In the rows, zero is written as 128.
Known rows, with every step that occurs:
N D: [140 132 140  90 131 164 142 118  91  98 122 117 144 143 114 140 115 113
 109 127 143 124 136 128 127 125 151 102 127]
L D N E C B: [111 169 137  87 133 118 171 147 186 118 162 101 137 105 203  87 131 106
  86 118 157 141 118 164  91 119 133 134 161]
F N E: [147 122 183  85 118 131 144 144 141 102 166 145 103 115 164 128 155 109
  72 110 126 146 126 164 163 112 138 134 102]
D C: [115 100 139 130 148 161 139 119 136 175 124 110 119 143 120 118 139 107
 135 134 127 130 148 150 150 135 119 145 121]
N E: [146 137 151 118 111 133 151 129 162 149 138 151 115 123 177 115 134 120
  97 130 135 151 127 141 131 123 101 137 112]
B N F C: [107 164 130 125 151 156 139 113 168 143 136 103 114 171 118  93  96 121
  64 139 150 133 168 136  95 156 183 125 134]
A C B N: [109 142 107  62 202 120 136 122  97 135 153 114 180  79 174 130 138 136
 110  94 141 138 168 127 153 127 158 133 144]
F N E C: [133 135 174  63 106 130 143 171 150  82 181 149 110 112 165 103 136 103
  55  97 113 134 137 154 158 100 151 142  99]
C B N A: [105 128  91  44 184 118 145 137  88  88 187  48 141 154 157 136  98 141
 149 163 145 102 145 126 145 131 142 129 197]
E C: [112 146 122 108 119 134 134 157 137  96 147 133 140 121 128  95 100 122
 103 111 110 116 142 118 122 110 141 140 125]
C B N D L: [ 99 144 123  18 182 163 146 132  51 112 169  77 150 160 127 171  94 113
  78 160 149 108 173 131 150 150 193 146 132]
E N A C B: [101 124 128  78 176  68 120 111  93  90 142  98 161 116 150 129 130 121
 147 104 154 142 133 147 117  95  98 106 172]
L D N F C: [106 183 143 169 123 142 137 101 205 152 108  99 110 135 130  63 128 112
  81 123 186 152 119 170  54 153 161 102 148]
A C E: [137 175 116 129 188 123 100  99 143 135 135 138 142  88 134  87 163 146
 129  69 147 146 148 125 137 126 122 143 112]
C B N: [109 130 109  54 189 117 156 141  98 112 171  82 151 133 156 151 115 131
 111 143 132 115 148 129 140 139 154 142 161]
A C E N: [130 168 128 121 206  87  99  87 140 118 118 144 139 114 126 103 162 128
 123  53 146 156 143 139 116 109 109 133 117]
E N: [121 131 145 115 150  78 128 114 127 103 109 126 123 160 117 144 137 103
 117 108 118 141 120 150  97 108 107 112 133]
F C: [104 119 134 153 102 145 118 137 137 140 126 121 119 137 124  89 116 122
 102 108 139 132 144 154 108 149 126 148  98]
B C E: [126 160 140 123 177 126 101 114 163 148 153 130 107 136 136  91 164 168
 160 109 147 135 185 161 120 125  98 156  98]
E N F: [127 157 172 129 142  84 130 100 155 117 113 136 125 152 106 140 115  94
  74 136 142 157 127 139  70 118 129  97 130]
L D N B C E: [122 206 115 126 185 121 109  80 185 119 135  70 106 116 121  76 171 130
 149  95 181 116 162 169 104 115 129 120 154]
C B N D: [120 136 117  24 190 148 166 134  75  88 165  76 161 147 136 162 107 120
  96 140 145 112 160 130 142 138 171 121 153]
L D C B N E: [123 127 138  64 186 140 194  82 162 192 170  66 132 155 207 122 136 104
 109 145 162 134 131 175 127 158 139 159 152]
F L D: [118 163 118 152 133 137 154 100 132 151 130 124 114 160 106  98 129 103
 120 133 178 136 105 164 100 132 176 150 158]
L D C B: [115 106 142  92 156 130 170  85 143 181 157  75 143 133 173 128 138 111
 133 145 164 130 123 171 120 161 128 152 139]
B C E N F L: [110 196 169 136 185 103 112  97 175 147 136 148  92 165  82  90 159 117
 106 122 175 165 189 186  73 107 121 150 106]
A C B: [111 126 128  89 162 111 133 130 100 141 155 140 184  48 164 128 140 134
 116  93 147 150 151 132 149 129 129 137 122]
F N A: [124 113 137  85 136 127 115 140 104  63 178  82 101 142 115 118 128 127
 135 132 141 113 120 147 162 108 151 112 159]

Rows:
[120 188 144 153 140 127 145  93 202 141 117 102 120 130 136  92 135 111
 100 138 184 151 113 142  73 138 166  94 170] => L D N F
[136 169 161 136 193 114 150  38 205 176 138  84 102 182 127 103 138 100
 110 131 177 151 125 169  67 155 124 138 136] => L D C E N F
[100 132 126  75 130 116 147 179 115  93 181 118 164  97 149 117  92 126
  90 131 118 116 148 126 127 120 128 151 123] => E C B
[113 154  79  85 197 135 119 103 112 109 135  77 139 148 151  97 116 141
 162 110 145 117 160 113 151 105 164 104 198] => B N A C
[ 93 144 105  39 171 118 154 174 113  81 182  92 155 130 154 122  87 124
  87 125 111 103 164 117 134 119 161 154 151] => E C B N
[122 121 136 132 149 148 157  70 162 190 130  92 121 152 153 104 143 107
 145 135 159 127 118 167 116 150 136 141 138] => L D C
[ 81 155 117   7 163 161 148 160  63  88 185  88 158 150 129 139  73 108
  50 141 128  97 185 115 140 129 200 157 123] => E C B N D L
[122 171 108 122 143 128 119 140 136  74 108  91 118  92  86 110 147 100
 112 107 134 106 151 130 145  95 133 102 165] => D N B
[110 124 125  72 194 135 177  83 145 176 162  50 139 163 174 127 129 112
 130 145 159 118 134 165 125 160 157 150 167] => L D C B N
[125 174  72  83 227 139 109  96 125 102 153  71 128 162 143  83 130 150
 164 102 157 114 161 113 149 121 154 124 189] => B N A C E
[134 137 157  86 151 113 137 106  93  84  99 116 136 169 101 155 126  92
 104 105 133 132 128 148  95 104 129  91 129] => E N D
[119 168 123 152 184 158 155  80 162 180 140  94  95 173  91  76 150  95
 129 133 188 135 129 184 114 145 156 186 141] => F L D C E
[111 142 160  76 144 122 115  99  67 106 108 122 126 192  88 165 112  81
  83 124 137 131 140 148 111 119 157 116 108] => E N D L
[111 169 137 117 118 140 138 184 191  97 122 142 118 108 159  71 140 100
  82 101 119 144 147 140 123  90 119 124 142] => D N E C
[109 156 116  47 176 184 128 107  67 121 130  89 127 195 104 152 100 109
  86 143 138 102 169 120 148 140 211 131 133] => B N D L
[124 209 149 147 188 100 126 103 163 111 137 132  92 177  59 107 133  97
  75 131 169 157 141 152  73 122 131 147 127] => C E N F L
[128 178 125 105 169 125 100 100 139 113 161 102 109 103 101 102 153 150
 143 107 145 106 192 146 145 112 108 145 106] => N B C E
[114 166 171 150 163 114 163  66 170 167 109 117 106 182  86 110 132  63
  77 147 187 168 131 185  60 126 156 128 146] => E N F L D C
[102 182 115 161 147 137 147 119 158 137 104 112 107 148  91  81 151  90
 116 126 180 141 114 177  94 117 174 135 184] => F L D N
[116 115 139  54 161 112 121 139  76  76 194  91 145  84 147 118 142 138
 129 101 160 129 145 150 178 109 156 112 156] => F N A C B
[116 158 128  64 180 123 164 128 128 121 174  93 150 124 146 153  97 132
  75 169 158 132 161 117 119 152 164 129 158] => C B N F
[104 120 106  65 195 141 176  79 134 156 173  17 129 179 179 113 116 120
 159 161 174 109 134 163 127 150 150 139 201] => L D C B N A
[102 107 119  56 201 146 163 132 119 164 160  69 139 145 141 140 130 107
 117 146 134 120 172 152 164 145 142 160 146] => D C B N
[125 136 160  72 139 124 113 121 113  78 171 111 110  92 108 128 165 124
 104  98 133 111 186 170 176  96 159 119 103] => F N B C
[128 162  95 118 181 132  95 100 122 113 156  95 130 119 139  80 132 160
 177 100 170 128 147 120 141 116 114 123 163] => N A C E
[105 170 121  81 183 137 175 136 117 128 172 107 137 136 109 137 103 109
  60 179 174 137 163 134 119 143 190 150 161] => C B N F L
[125 148 127 120 200 114 137  47 168 144 147  39  94 209 136  88 140 114
 173 125 173 126 108 174  92 136 101 138 170] => L D C E N A
[ 95 145 100  97 168 121 109 157 117  94 137  82 150  77 147  90 144 133
 153 102 171 135 156 138 138  98 120  98 196] => D N A C B
[117 176 164 147 144  96 142 110 142 123 110 149 114 163  66 127 120  75
  66 146 161 165 136 154  65 108 150 120 138] => E N F L
[127 162 117 113 189  85 103 103 138  73 148  72  97 194 105 107 127 129
 162 118 151 125 125 143  97 113  85 129 163] => C E N A
[119 146 122  51 189 117 160 122 123 147 158 133 173  75 208 122 144 131
  92  94 147 149 167 128 158 124 139 143 135] => A C B N E
[ 98 172 118  48 162 127 165 162 136  90 188 103 158 119 150 119  73 120
  58 151 126 118 170 109 114 128 173 138 149] => E C B N F
[105 123 107  87 153 118 121 122  86 109 165  94 168  85 165 111 119 148
 162 118 171 132 146 121 148 120 115 119 173] => N A C B
[113 160 154 119 192  84  96  99 163 132 134 127 105 159 129 104 174 143
 151  93 140 144 179 178  96 107  83 141 100] => B C E N
[134 159 136 122 188  83 111 104 151  94 134 113 107 172 106 124 146 121
 123 101 131 134 122 145  95 119  93 142 124] => C E N
[129 172 122 100 168 144 147 107 154 130 133 110 122 158 126 129 103 124
  86 159 146 130 157 112 111 142 184 109 160] => B N F
[118 209 143 150 200 102 113  88 152 132 122 160 133 117  81  87 151 106
  79  80 181 173 154 147  93 114 149 141 122] => A C E N F L
